Known rows, with every step that occurs
K/C/Z/Y/B/E: [ 1.23  0.88  2.21 -0.76  0.92  0.02 -2.23  3.02  5.17 -0.30 -2.18 -0.95
  0.39 -0.51  1.18  3.40  1.04 -2.54 -1.52 -2.91  5.21 -4.57]
Z/C/B: [-3.13  0.34 -0.06  2.05  1.13  0.72  3.83  1.86  4.25 -0.39 -2.52  1.77
  1.64 -1.28  2.27  3.54 -1.44 -3.36 -1.24  1.58 -3.57 -0.23]
B/E/K/Y: [-2.02  3.39  1.75 -2.48  2.75 -0.55 -1.14  3.43  2.68  0.76  1.40 -0.69
 -0.61 -1.75  1.46  0.59  4.49 -1.42 -0.17 -0.90  7.83  1.43]
Z/Y/K/E/B: [-5.02  3.85  1.02 -2.81  1.47  0.53 -2.89  1.80  5.14  0.37  0.56  0.23
  0.71 -1.00 -0.31 -0.99 -0.14 -6.49 -0.45 -1.82  2.97 -1.55]
B/Y/K/C/Z: [ 0.16  3.80  1.65 -1.61 -0.84 -2.10 -4.11  1.86  0.47 -1.24 -1.12 -0.32
 -0.45 -0.71 -0.90  5.52 -1.17  2.12  3.58 -0.63  6.02 -3.15]
K/E: [-0.81  2.21  1.01 -1.60  2.86  0.61 -1.08  1.35  1.40  0.49  1.32  0.10
  0.06  1.32  1.25 -2.29  0.36 -4.76  1.61 -1.38  2.58  1.62]
Z/E: [ 1.73  2.15  0.36  0.45 -1.15  1.17 -0.27 -0.11  1.07 -0.27  0.12  0.32
  0.57 -0.27  0.49 -2.21 -0.17 -0.06  1.83 -2.36 -0.93 -2.52]
Y/K/E/B: [-3.07  4.53  1.81 -2.30  2.00 -1.90 -2.57  1.97  2.14  0.40  1.91  1.03
  0.32  0.84 -0.38 -2.32  0.29 -2.52  2.85 -0.50  5.00  1.56]
C/B/E/K/Y: [-4.29  3.66  1.93  1.00  1.65 -0.59 -0.15  5.03  6.04  0.35  0.70  0.75
 -0.78 -0.86  2.27  2.97  3.25 -3.07 -1.66  0.31  6.36  3.28]
C/B/Y/K/E: [-5.21  4.48  1.40  0.74 -0.29 -1.74 -5.09  3.71  5.86 -1.02  0.73  2.52
 -0.36  1.73  0.90  2.79 -1.48 -5.38  1.90  0.77  4.17  2.48]
K/C/B/E: [ 1.16  1.75  2.33  1.76  2.41  0.47  2.53  4.28  3.85 -0.61  0.31 -0.59
 -0.07 -1.28  2.06  3.41 -0.24 -0.92 -0.69 -0.64  4.14  0.29]
C/K/E/B: [-2.54  5.21  1.21 -1.54  0.01  0.84  0.34  2.53  2.23  0.82  0.85  1.70
 -1.36  1.94  1.24 -1.00  1.71 -7.97 -0.11  1.86  2.29  2.39]
Y/B/E: [-0.06 -0.57  1.41  0.03  0.00 -2.47 -5.56  2.37  4.74 -0.20  0.84  1.86
  0.57  2.85  1.24 -1.71  1.94 -2.85 -0.41 -0.21  4.21  1.16]
Y/B/E/K/C/Z/N: [-0.75  3.47  1.73  0.00  1.40 -0.03 -4.16  4.93  5.91  0.02 -1.31  1.29
  0.19 -0.07  0.67  0.08  4.17 -1.33  1.39 -2.48  7.88 -2.23]
Z/Y/B/E: [-2.23 -0.62  0.62 -0.90 -0.43 -0.18 -5.54  2.13  7.51 -0.08 -0.44  0.94
  0.95  0.74  1.21 -0.45  1.49 -6.84 -3.52 -1.54  2.14 -1.75]
B/E: [ 0.39 -0.66  0.94 -1.44  1.75 -0.54 -0.18  2.67  1.17  0.15  1.05 -0.24
  0.11  0.02  1.15 -2.70  0.60  0.09 -0.19 -1.50  3.39 -1.02]
Y/B: [-0.43  0.03  0.56  1.18 -1.60 -2.10 -5.28 -0.03  3.82 -0.35 -0.11  2.04
  0.54  2.60  0.18  0.93  1.46 -3.10 -0.24  1.05  1.00  1.98]
E/B/Y/K: [-3.91  5.13  0.57 -1.97 -4.02 -3.38 -5.45  1.90  3.04 -0.48 -0.68  1.15
 -1.09  0.50 -0.44  1.42  0.76  0.79  2.95  1.58  4.23  0.49]
Z/E/B/Y/K: [-1.79  6.94  0.85 -1.48 -4.69 -1.92 -5.09  1.60  3.62 -0.68 -0.48  1.39
 -0.41  0.23  0.08 -0.90  0.47  0.72  4.48 -0.83  2.79 -2.01]
E/B/Y/K/C/Z: [-1.57  6.20  1.74 -2.12 -3.30 -3.25 -3.60  2.72  2.19 -0.70 -2.14  0.03
 -1.42 -0.12 -0.32  4.42  0.48  3.07  4.04  0.44  6.67 -1.92]
Z/C/B/Y/K/E: [-5.64  3.91  0.90 -0.43  1.76 -0.64 -1.78  3.67  6.30 -0.88 -1.24  2.67
  1.54 -0.20  2.39  3.63 -1.86 -6.85  1.94  1.17  1.15  0.49]
K/Y/B/E: [-0.68  0.59  1.56 -0.98 -0.21 -3.03 -6.76  1.72  6.94  0.82  1.62  1.31
 -0.24  1.85  2.44  2.60  3.78 -4.17 -1.10  2.02  5.82  2.12]

Rows
[-0.29  2.38  2.15  2.41  2.38 -0.44  0.90  1.96  1.95 -1.03  1.08  0.35
  0.87 -2.01 -0.83  5.27 -1.93  0.01  0.52  0.40  2.77  0.15] | Y/K/C/B
[-3.01  4.39  1.13 -2.97  0.65 -1.67 -6.77  2.00  2.52 -0.65  1.43  1.06
 -0.11  1.25 -0.05  0.36 -0.67 -4.05  3.85 -0.49  5.41  0.69] | B/Y/K/E
[-0.19  2.06  2.84  1.43  3.61 -0.77  1.00  3.85  2.84 -0.93  1.80  0.22
  0.91 -1.87 -0.02  3.14 -1.63  0.09  0.23 -0.62  5.25 -0.57] | Y/K/C/B/E
[-1.07  2.98  0.95 -0.85  1.85  2.03  0.66  1.78  0.72  0.41  1.72  1.47
 -0.60  1.56  0.82 -0.51  0.47 -8.53 -0.74  0.97  1.28  1.41] | C/K/E
[-1.75 -0.26 -1.36  0.73 -1.29  1.47 -0.44  1.53  2.19  0.94 -2.54  0.99
 -0.52 -0.13 -0.17 -1.01  0.02  2.01  0.84 -1.04  0.06 -5.59] | C/Z/N
[ 1.76  2.06  1.87 -0.32  3.09 -0.32  0.23  0.37 -1.03 -0.71  1.52 -0.89
  1.10 -2.54 -1.61  3.32 -1.39  1.46  1.73 -0.60  3.39 -1.44] | Y/K/C
[-0.42  9.01  2.01  1.36 -1.25  1.63 -1.00  3.31  3.99 -1.56 -1.38  0.11
 -0.42 -2.14  1.03  3.85  1.82 -1.82  3.39 -2.53  3.97  0.23] | Z/E/K/C/B/Y
[-1.34  3.98  0.26 -1.18 -1.32 -0.13 -4.71  2.30  2.97 -0.61 -1.66  0.47
 -0.50 -1.67 -0.83  4.14 -0.87  1.95  3.88 -0.45  4.89 -5.55] | B/Y/K/C/Z/N
[ 1.54  1.68  2.22 -0.17  2.41 -0.98  0.42  1.05 -1.66 -0.61 -0.05 -0.73
  0.65 -1.72 -1.65  3.90 -1.64  3.50  2.10 -1.48  4.61 -3.64] | Y/K/C/Z
[-0.49  3.43  2.38 -2.29  3.58  1.83  1.64  4.56  2.16 -0.16 -1.55 -2.23
  0.01 -3.35  0.62  1.41  2.45 -1.08 -0.75 -4.94  7.67 -3.84] | B/E/K/C/Z/Y
[-1.66  2.31  1.91 -0.47  1.08 -2.04 -5.24  3.44  4.21 -0.36  0.58  1.61
  0.58  1.67  0.51 -1.45  4.09 -3.02  0.07 -1.47  6.52  2.65] | Y/B/E/K
[-1.10  1.53  1.51 -0.42 -0.77 -1.38 -4.67  2.15  5.69  0.72  1.87  2.40
 -0.80  2.16  1.96  4.00  3.48 -7.82 -3.11  4.01  4.25  1.97] | C/K/Y/B/E
[-1.68  6.64  1.47 -2.26 -2.68 -2.57 -3.95  1.99  2.85 -0.71 -0.72  0.08
 -1.03 -0.99 -0.25  3.89  0.75  1.29  3.71  1.28  5.64  0.07] | E/B/Y/K/C
[-0.54  1.49  1.05 -1.07  2.40  1.91 -0.35  0.31  2.42 -0.59  0.15 -1.47
  1.42 -4.08 -1.36  3.89 -1.53 -2.86 -1.48 -1.86  1.62 -4.04] | Z/Y/K/C
[-2.37  2.73  0.38 -1.51 -1.64 -2.08 -6.01  0.94  1.31 -0.98  0.29  1.07
 -0.14  0.03 -0.92  2.31 -0.98 -0.21  2.55  0.72  3.35 -0.56] | B/Y/K
[-3.75  2.64  0.05  2.11 -3.66 -1.14 -3.15  2.68  5.28 -1.00 -1.54  1.80
 -1.28  1.39  1.50  4.19 -0.60 -2.56  0.09  1.92  0.98  1.97] | C/B/Y
[ 1.13  4.02  2.56 -2.00  4.37  0.94  1.73  4.08  0.36 -0.38  0.71 -1.69
  0.08 -2.85  0.60  0.09  2.93  0.34  1.21 -3.12  7.62  0.05] | B/E/K/C
[-3.38  6.59  0.97 -3.45 -1.80 -1.47 -4.70  2.89  4.72  0.28 -0.42  0.79
 -1.72  2.28  2.13 -1.25  1.99 -4.63  3.57  0.26  5.02  2.63] | K/E/B/Y
[-1.89  2.18  1.61 -1.71  3.97 -0.58 -2.53  1.21  0.65  0.03  2.72  0.75
  1.13  0.50 -0.73 -1.92 -1.02 -3.38  2.30 -1.33  4.00  0.53] | Y/K/E
[-0.99  5.21  1.88  0.28 -2.02 -1.51 -4.75  1.51  4.12  0.20 -1.59  1.36
 -0.27  1.10  0.71  2.65  4.22 -1.24  1.99 -1.97  5.50 -1.21] | C/Z/E/K/Y/B
[-2.72  4.46  1.37 -0.46 -0.07 -1.82 -5.65  0.85  4.71  0.35  0.30  1.06
 -0.36  0.13  0.48  4.51  5.64 -4.22 -0.13  1.40  5.88  4.34] | E/K/Y/B
[-2.49 -0.51  0.30  0.44 -2.35 -0.78 -4.47  0.82  5.06 -0.08 -3.18  1.06
  0.24  1.62  0.05  2.48  0.67 -3.64 -2.49 -1.55  1.11 -3.53] | C/Z/Y/B
